Each row comes from the steps of one walk. Every step used is in the known rows, and no mark comes twice. Write the walk behind each row, first mark first.
(in the rows, 128 means zero)
Known rows
a h: [115 134 153 153 116 137 103 143  84 130 145 181  91 124 183  81 109 129
 172 149 116 144 143 160  97 117 170 152 141  85 110 125 126 105 150 148
 120 127  93 150 129 143  98 102 128  71 167 122 142 152 122 119 143 136
 147 176 142]
m u n: [118 161 138 118 116 145 125 153  91 140 146 126  81 123 175 121 114 124
 139 163 121 136 140 148 112 127 152 145 129  83 116 111 127 110 120 148
 138 123 100 151 125 147 113  98 115  98 152 125 135 134 135 111 147 112
 147 134 137]
n u: [119 138 137 126 115 125 115 136 107 124 137 142  81 154 180  90 109 129
 164 142 121 138 137 149 103 127 176 168 124 114 110 156 133 102 103 145
 119 117  82 180 132 140 120 102 115  73 150 131 128 137 118 113 142  96
 139 132 145]
v a h u k: [120 127 136 154 119 143 101 137  93 136 138  33  95 163 188  85 109 129
 126 178  99 152 146 154  99  89 187 134 135 121 120 117 124 104 171 152
  88 137  98 145 134 147 109 123  54  92 212 124 153 160 123 109 145  64
 130 137 142]
b e u: [107 149 130 118 109 133 116 150 107 139 163 166  91  99 182  87 115 128
 174 156  87 141 145 147 102 122 175 188 119 100 124 119 113  91 126 126
 114 121 101 140 132 144  99  98  94 100 141 124 134 131 121 151 150 112
 152 143 144]
r t q: [116 130 145 142 120 148 118 136  91 121 161 127  84 154 173  83 140 117
 178 116 130 132 155 150 101 121 165 135 138 114 159 151 135 103 135 137
 113 120 137 158 125 135 118 104 148 103 150 128 145 122 116 122 139 141
 139 128 141]
h u n: [113 132 133 133 106 150 127 141  94 130 146 108  90 126 184 124 105 124
 151 155 113 143 169 147 111 117 181 151 123 108 117 119 129 105 157 145
 129 123  96 151 135 144 108 103  54 158 156 121 137 130 134 105 143  62
 142  81 150]
r t l: [117 130 146 139 120 131  12 135  90 126 146 132  83 134 177 100 123 129
 170 149 119 127 142 150 102 123 167 150 132 116 154 136 136 103 131 141
 139 116 139 157 133 140 115 113 139 160 151 128 142 129 115 118 140 139
 141 115 145]
n b e: [120 133 140 120  96 135 113 145 118 135 147 177  90 147 180  49 113 121
 177 139  84 139 120 149  99 117 184 182 132 114 114 114 117  81 156 129
 119 116  81 174 121 141 118  96  97 104 147 131 130 131 128 126 137 154
 166 109 139]
c f: [108 151 118 136 112 188 136 136 107 132 142 134  85 206 191 134 128 122
 148 154 139 129 159 132  95 130 164 166 128 146 113 125 126 105 130 145
 113 127  91 149 120 141 119  95 116 101 149 117 138 122 111 123 143 139
 142 119 159]
v a: [123 132 110 123 127 142 115 142 102 127 143  54  85 189 181  96 106 118
 168 181 132 143 159 150 105 116 172 161 146 128 118 120 129 104 145 147
 104 127  89 141 133 144 119 119 120  83 172 124 138 155 125 108 143 133
 115 121 137]
r t q u f c: [124 117 134 126 112 141  63 147  91 120 161 127  86 199 192  19 119 121
 171 156 138 136 154 175 112 108 162 137  86 132 152 134 140  91 164 140
 100 111 164 160 137 134 109 103 154 123 155 124 162  80 171 125 140 121
 145 113 147]
e u: [104 142 132 133 118 138 109 155  94 129 162 140  81 105 183 128  96 133
 168 162 124 139 162 147 105 130 171 174 127 103 120 113 125 124 135 137
 124 119 107 138 143 144  99 102 112 105 145 123 133 139 117 137 156 101
 136 135 146]
a v: [109 127 158 162 122 138  99 142  94 129 145 170  91 123 181 100 110 128
 169 100 131 146 147 134  98 120 179 158 152  85 109 129 123 105 152 147
 109 113  93 149 132 143 102 116 128 166 163 124 130 169 121  98 143 134
 145 110 140]
r t: [118 133 163 135 115 143 106 133  95 126 154 124  84 127 179  87 170 122
 171 151 129 126 154 151 101 126 169 156 129 123 157 130 136 102 130 138
 117 109 111 157 129 140 117 101 136 106 151 128 140 126 113 119 142 136
 143 117 145]
q t e u n b: [115 129 117 127 108 136 126 173 100 129 146 147  76 154 176  96  82 104
 169 176  77 148 161 152 109 116 182 169 116 119 112  79 123 117 176 134
 161 112 196 168 150 140 109 100  91 141 143 123 133 108 151  92 153 101
 154 100 152]
t r: [114 135 120 122 111 136 103 144 107 128 147 144  87 133 179 115  85 125
 172 155 131 145 146 145 105 125 170 183 129  89  77 150 126 106 149 140
 113 129 119 140 130 140 103  98 145 107 150 118 139 132 118 118 145 140
 133 126 140]
h a: [120 134 121 158 115 143 112 140 108 123 145  62 106 114 182 107 106 123
 168 156 127 142 144 148 112 118 167 153 142 127 117 122 134 104 149 151
 120 125  93 142 137 141 125 102  65  79 159 125 145 142 120 115 143 139
 139  83 143]
t q: [113 134 119 134 122 146 120 146  97 119 153 138  85 164 177  94  78 120
 170 117 134 144 152 148 103 123 168 142 148  90 115 143 129 104 146 140
 108 133 121 145 123 136 113 104 138 106 146 124 140 139 116 121 141 139
 136 131 139]
v a y: [113 128 126 166 140 142 115 137  88 136 142  93  90 174 182  93  99 122
 174 178 128 143 152 142  99 113 173 181 142 118 112 125 121 105 153 151
 122 114  91 146 137 142 110 118 120  98 185 126 149 157 131  28 143 133
 122 106 132]
h u y: [113 131 138 148 112 143 102 138  98 135 143 118  89 118 190 110 106 124
 151 155 128 144 143 146 109 118 184 163 125 112 116 119 126 105 158 141
 123 114 104 144 139 143 111 103  60 111 154 125 147 133  94  39 145  57
 132  72 139]
r t e u: [112 136 135 135 115 138 118 148  95 136 163 132  80 104 179  75 137 104
 179 150 104 131 154 154 104 123 172 149 108 116 157 111 131 102 123 131
 142 112 155 151 143 144 118  99 117 104 143 128 139 121 121 128 149 108
 141 132 147]
m u q t e: [127 159 129  83 119 137  83 151 105 122 136 134  86 164 167  60 120  97
 144 186 123 146 111 151 106 107 151 136 141  77 107 111 131  90 107 135
 116 126 207 141 127 141 124 101 129  96 145 130 150 124 118  74 145 118
 142 131 136]
h u f c: [117 115 125 127  95 137  58 143 104 141 147 123  92 149 206  38  89 127
 161 164 137 143 146 170 118 117 177 147  80 117 119 117 133 104 164 149
 110 116  98 147 146 143 100 103  60 166 157 119 149 120 170 135 144  64
 142  83 144]
n u f: [117 136 137 129 111 159  75 142  99 134 143 133  81 149 186  81 107 123
 169 140 126 138 143 144  94 123 179 163 117 113 111 142 141 106 126 144
 123 123  84 178 126 141 114 103 108  96 153 126 133 124 159 122 145  76
 144 120 137]
h u e t: [100 138 180 148 107 144  79 152 112 139 130 123  86 133 185  80 101 131
 154 163  97 144 137 146 106 113 183 149 120 123 115 116 135 122 169 133
 144 118 165 138 134 146 102 102  50 154 148 124 142 133 137 169 138  70
 141  77 152]
c f u: [115 154 120 138 109 152 128 117 113 135 142 142  86 193 186 145 128 122
 141 164 142 128 156 140 105 125 166 173  90 117 111 145 122  99 111 143
 115 124 105 146 131 142 134  97 117  49 159 110 147 118 123 128 137 113
 138 137 152]
n u e: [114 136 144 137 113 127  98 146 117 134 123 136  81 146 181  40 107 120
 154 142 108 138 124 151 102 121 181 164 115 119 113 139 141 107 131 139
 138 115  93 177 127 142 116 101 104 103 150 130 131 127 134 144 147  76
 135 120 149]
m u: [119 164 140 117 115 137 111 141 102 137 145 138  83 124 176 104 116 129
 150 162 136 135 115 149 112 128 149 147 141  89 116 127 128 105  93 144
 123 119 103 146 130 145 119  99 125  70 149 131 135 145 117 126 145 130
 146 137 133]
m u e t: [105 167 182 132 114 139  76 164 108 149 130 138  79 129 175  78 109 130
 143 169 106 137 111 146 108 123 157 142 127  92 113 108 134 127 129 134
 157 119 171 137 124 150 104  98 113  98 145 129 137 137 140 175 143 118
 144 131 138]
c f u n b: [116 143 119 149  91 158 146 134 108 138 142 146  81 213 185 149 105 121
 133 156 113 127 167 139 105 122 176 177  75 112 111 115 118 112 162 144
 145 124  96 176 127 142 134  94  96  88 162 110 139  97 151 104 138 103
 156 114 158]
v a h u: [122 133 124 152 115 139 116 132  91 135 141  87  95 163 185  85 108 132
 171 180 106 151 146 160 105  96 181 142 138 128 116 135 122 101 143 153
 115 132  95 148 143 146 113 119  60  77 194 126 149 161 133 113 142  81
 130 146 142]
e u n: [103 139 130 136 118 145 126 165  82 132 160 128  81 105 182 145  94 129
 154 162 106 140 189 146 105 130 172 171 118  97 122  96 123 127 162 140
 133 126 104 143 137 145  92 101 103 134 147 117 131 125 136 123 157  83
 141 130 150]
a h u e t: [102 137 194 172 106 140  76 153  94 145 130 168  92 119 186  61 103 137
 162 160  77 149 131 157 101 102 184 137 119 104 112 118 131 122 175 137
 152 126 166 141 135 148  89 102  56 125 166 123 149 139 145 171 139  73
 152 135 153]
v a h u q: [123 130 129 133 115 145  86 138  83 122 145  79  95 177 182  78 103 129
 152 183 109 153 156 158  95  86 184 141 141 107 120 121 123 106 164 148
  96 147 103 144 131 147 107 119  62  95 195 124 159 144 130  82 145  61
 126 148 147]
b e u y: [106 145 134 134 115 133 102 160  97 149 159 164  90  94 187  92 116 123
 162 157  85 142 149 145 102 120 183 194 111  96 127 102 109  95 151 124
 128 117 107 137 131 146  92  95  87  77 143 122 140 122  98  71 155  87
 146 128 139]

Which walk is each row?
[118 136 142 106 117 133  86 142  99 112 142 136  81 165 177  82 105 124
 144 147 122 139 144 148  94 117 178 165 122  93 112 142 133 108 124 142
 101 132  89 177 122 141 113 103 111  94 151 129 137 124 115  82 145  76
 137 132 151]  n u q
[114 124 144 125 116 139  49 168  92 122 154 147  86 218 194  54  52 128
 164 165 127 148 158 169 112 111 165 141  95 117 107 125 132 109 186 138
 109 122 204 142 138 136  88 105 138 127 148 118 156  97 177 139 135 128
 145 117 143]  e t q u f c
[127 132 140 124  92 105 122 136 113 140 146 172  89 138 176  73 109 116
 158 153  73 139 143 156 113 109 187 188  84  69 117 118 111  80 165 130
 135 117  94 174 126 142 125  97  88  82 159 118 135 113 157 115 133 110
 163 122 139]  f u n b e
[119 138 135 120 119 167  68 151  98 119 147 130  86 149 185  93 104 121
 165 183 144 144 154 144 101 112 170 164 136 127 102 109 140  93 163 137
 106 115 121 146 131 139 108 105 129 113 150 121 145 114 156 114 143 111
 143  96 138]  q u f
[105 141 158 128 111 138  89 158 101 132 147 148  85 148 177 137  83 134
 168 161 116 145 155 143 104 126 170 181 123  93  76 149 123 122 157 135
 126 131 176 134 132 141  89  98 144 107 147 118 138 134 123 133 138 150
 139 127 142]  e t r
[107 140 182 145 114 105  69 144 110 138 129 144  83 133 178  80 100 122
 151 171 108 140 142 156 112 116 179 166  87  76 110 123 131 119 159 130
 143 115 174 132 138 146 110 103 114  85 153 116 143 129 148 171 136  98
 132 129 139]  f u e t
[113 131 149 158 104 146 122 143  80 134 144 154  95 113 186 106 108 132
 156 151  92 148 161 158 105 107 182 141 125  92 114 121 124 105 166 152
 137 131  97 155 134 144  97 102  57 125 174 120 144 141 139 105 143  64
 151 138 150]  a h u n
[106 143 163 128 116 133  71 166 114 126 129 146  83 156 175  95  77 131
 153 192 102 149 136 146 107 106 172 184 121 119  66 132 134 112 184 125
 134 121 213 133 133 141  95  96 145 119 146 120 149 104 140 154 141 126
 136 103 152]  q u e t r
[123 137 130  95 114 100  60 131 108 108 141 141  86 161 167 119 105 125
 151 199 138 151 149 153 110  98 171 200  96  56  74 163 124 106 142 131
  97 130 207 131 142 135 112 101 155  77 159 112 161 105 125  81 145  98
 132 131 139]  f u q t r
[117 130 127 161 115 139  99 143 101 144 125  77  94 158 187  37 104 125
 162 180  90 153 136 161 104  88 186 140 130 130 119 116 131 106 171 147
 134 131 106 146 137 148 111 118  51  99 194 125 152 151 151 143 146  62
 124 136 147]  v a h u e
[112 118 101 123 104 130  67 170  98 147 156 143  85 130 205  19  59 102
 170 160 118 143 155 174 114 127 173 149  65  96 118  86 129 107 167 143
 134 122 137 139 149 146  95 100 103 141 146 117 146 115 177 142 153  90
 137 130 143]  t e u f c
[112 140 125  92  96 129  71 167 116 123 157 183  86 152 170  90 101 134
 171 183  69 152 136 142  97  98 183 221 113  98  86 125 109 105 171 116
 107 129 198 156 134 137  94  92 110 124 143 124 149  87 130  99 155 109
 164 121 150]  n b e u q t r
[115 132 149 140 123 143  99 146 105 118 141 123  83 167 172  37 133 116
 162 146 116 136 137 155 103 102 169 138 133 136 148 135 145  92 162 127
 120 111 175 158 125 135 122 102 149 117 148 130 153  92 133 142 140 117
 139 105 154]  r t q u e
[108 143 180 132 122 135  73 164 107 122 129 140  82 162 177  76  98 127
 152 193 106 144 139 149 106 110 172 164 128 132 103 104 139 109 176 128
 132 110 188 137 132 142  98 102 121 117 144 124 144 119 137 154 138 120
 139  99 151]  q u e t
[109 129 150 134 121 138 103 156  96 139 158  80  82 101 179  74 138 101
 133 149  99 131 155 148  99 117 177 139 105 107 160  96 133 105 148 131
 116 114 158 150 134 145 111 102 109 118 161 127 143 121 111 124 152  91
 142 120 147]  r t e u k
[104 138 136 113 119 144  81 163  87 118 164 133  82 112 178 120  92 131
 150 164 124 140 172 144  94 119 173 170 125  81 122  98 125 128 155 133
 100 135 115 136 133 145  94 102 108 124 144 122 143 125 114 107 157  82
 136 137 150]  e u q
[117 143 158 111  90 135 109 170 111 130 147 183  87 181 173 111  83 131
 161 180  51 149 143 144 107 104 182 205 109 119  66 126 111  90 198 121
 136 122 190 169 122 140  97  91 113 120 148 123 139  88 153 112 132 148
 171  98 152]  q u n b e t r
[119 123 147 120  93 133  56 172 109 133 154 188  90 230 193   4  60 127
 176 152  75 149 127 169 109 102 177 159  85 124 108 118 119  87 201 127
 112 120 191 170 128 136  97  99 115 125 147 124 152  82 189 145 128 148
 174 108 146]  n b e t q u f c
[114 125 141 194 118 140 103 142 103 128 145  97 112  99 182 108 109 128
 171 102 120 149 138 134 107 108 175 148 152 109 112 129 126 105 155 155
 117 119  96 145 137 144 120 115  69 136 174 125 140 165 126  95 144 141
 149  74 143]  h a v
[115 135 157 139  96 114 122 148 104 140 153 180  86 176 170  94  76 120
 163 123  55 145 152 151 110 107 187 164  87  59 113 138 107  96 177 123
 144 130 177 170 122 139 115  99  98  86 153 117 139 107 164 131 124 123
 169 135 140]  f u n b e t q
[106 132 123 129 125 136 106 165 102 135 149  90  84 104 182  88  77 100
 127 150 103 143 151 145 101 120 179 147 113  83 115  90 127 107 160 136
 111 126 139 138 133 146 106 105  98 124 158 123 138 138 111 124 154  90
 138 126 145]  t e u k
[101 139 128 135 113 171  70 160  88 137 162 131  82  98 189 117  96 131
 172 160 126 140 170 141  97 126 174 167 119 106 122  98 132 128 158 136
 127 125 110 136 138 145  92 103 106 126 146 118 138 124 158 143 157  80
 143 126 137]  e u f
[121 119 106 120 115 136  64 157  97 119 154 141  89 206 196  29  58 121
 163 156 144 148 150 173 113 110 164 143  99 113 109 127 136  93 179 143
  94 121 146 149 137 135 102 104 144 128 153 119 157  96 171 124 141 119
 140 116 142]  t q u f c
[ 98 135 172 177 111 147  86 154  89 139 135 171  91 146 182  57  73 134
 166 123  75 154 134 156  99  99 183 116 129  92 114 139 129 123 179 136
 149 137 194 142 128 143  91 103  71 120 165 123 152 134 146 171 137  77
 149 149 149]  a h u e t q
[120 135 149  98 122 140  68 148  98 103 142 126  86 174 173  94 132 120
 152 190 137 145 157 148  98 109 170 172 147  98 113 115 133 109 156 136
  87 123 167 139 129 136 104 105 133 127 147 123 149 123 112  76 148 119
 138 111 146]  u q t
[118 141 176 118  97 139 115 167 106 128 147 174  85 180 175  94 103 128
 158 181  53 143 148 147 105 108 183 185 118 128 105  98 115  86 191 122
 135 112 163 174 125 141 104  97  90 117 146 127 134 101 151 112 130 142
 175  93 152]  q u n b e t
[105 143 143 117 115 133 100 158 109 140 158 109  92  95 184  86 117 125
 129 155  81 141 146 142  97 115 181 178 117  94 128 102 114  95 153 126
  88 123 104 139 124 146  92 101  87 111 158 124 137 130 109 147 153  94
 152 135 144]  b e u k
[123 130 127  93 123 137  78 151 105 107 135 131  87 180 171  54 112  91
 157 180 126 149 147 153  99 105 172 152 139  89 105 106 133  90 155 134
 104 126 196 139 128 136 116 104 122 130 144 123 149 125 116  67 144 123
 137 108 143]  u q t e
[107 122 122 128 107 134  56 167  91 143 161 138  84 127 205  60  79 131
 167 170 129 140 165 169 111 130 171 169  74 103 126  95 128 125 167 145
 119 118 106 138 150 145  83 102 107 141 150 116 144 114 172 153 158  85
 139 130 141]  e u f c
[105 138 153 142 125 147 106 157  91 124 155 144  84 174 176 119  74 126
 172 126 119 145 159 144 101 124 169 140 142  94 113 143 126 121 155 135
 121 134 177 140 123 137 102 105 132 105 142 124 138 141 121 136 134 148
 141 134 139]  e t q
[106 131 133 144 102 143 125 172  89 133 161 143  74 125 181 134  74 133
 158 154  91 138 173 146 104 127 182 177 113 108 120  83 121 135 184 138
 148 119  99 170 141 144  99 100  90 136 148 123 126 115 146 112 155  92
 156 113 151]  e u n b
[121 137 137 118 120 143 123 153  92 112 146 128  85 157 176 122 104 122
 146 186 122 142 169 151 111 117 169 167 134 115 104 108 132  94 167 141
 113 115 118 151 131 139 107 102 128 119 151 121 140 116 134  91 143 114
 141 100 149]  q u n
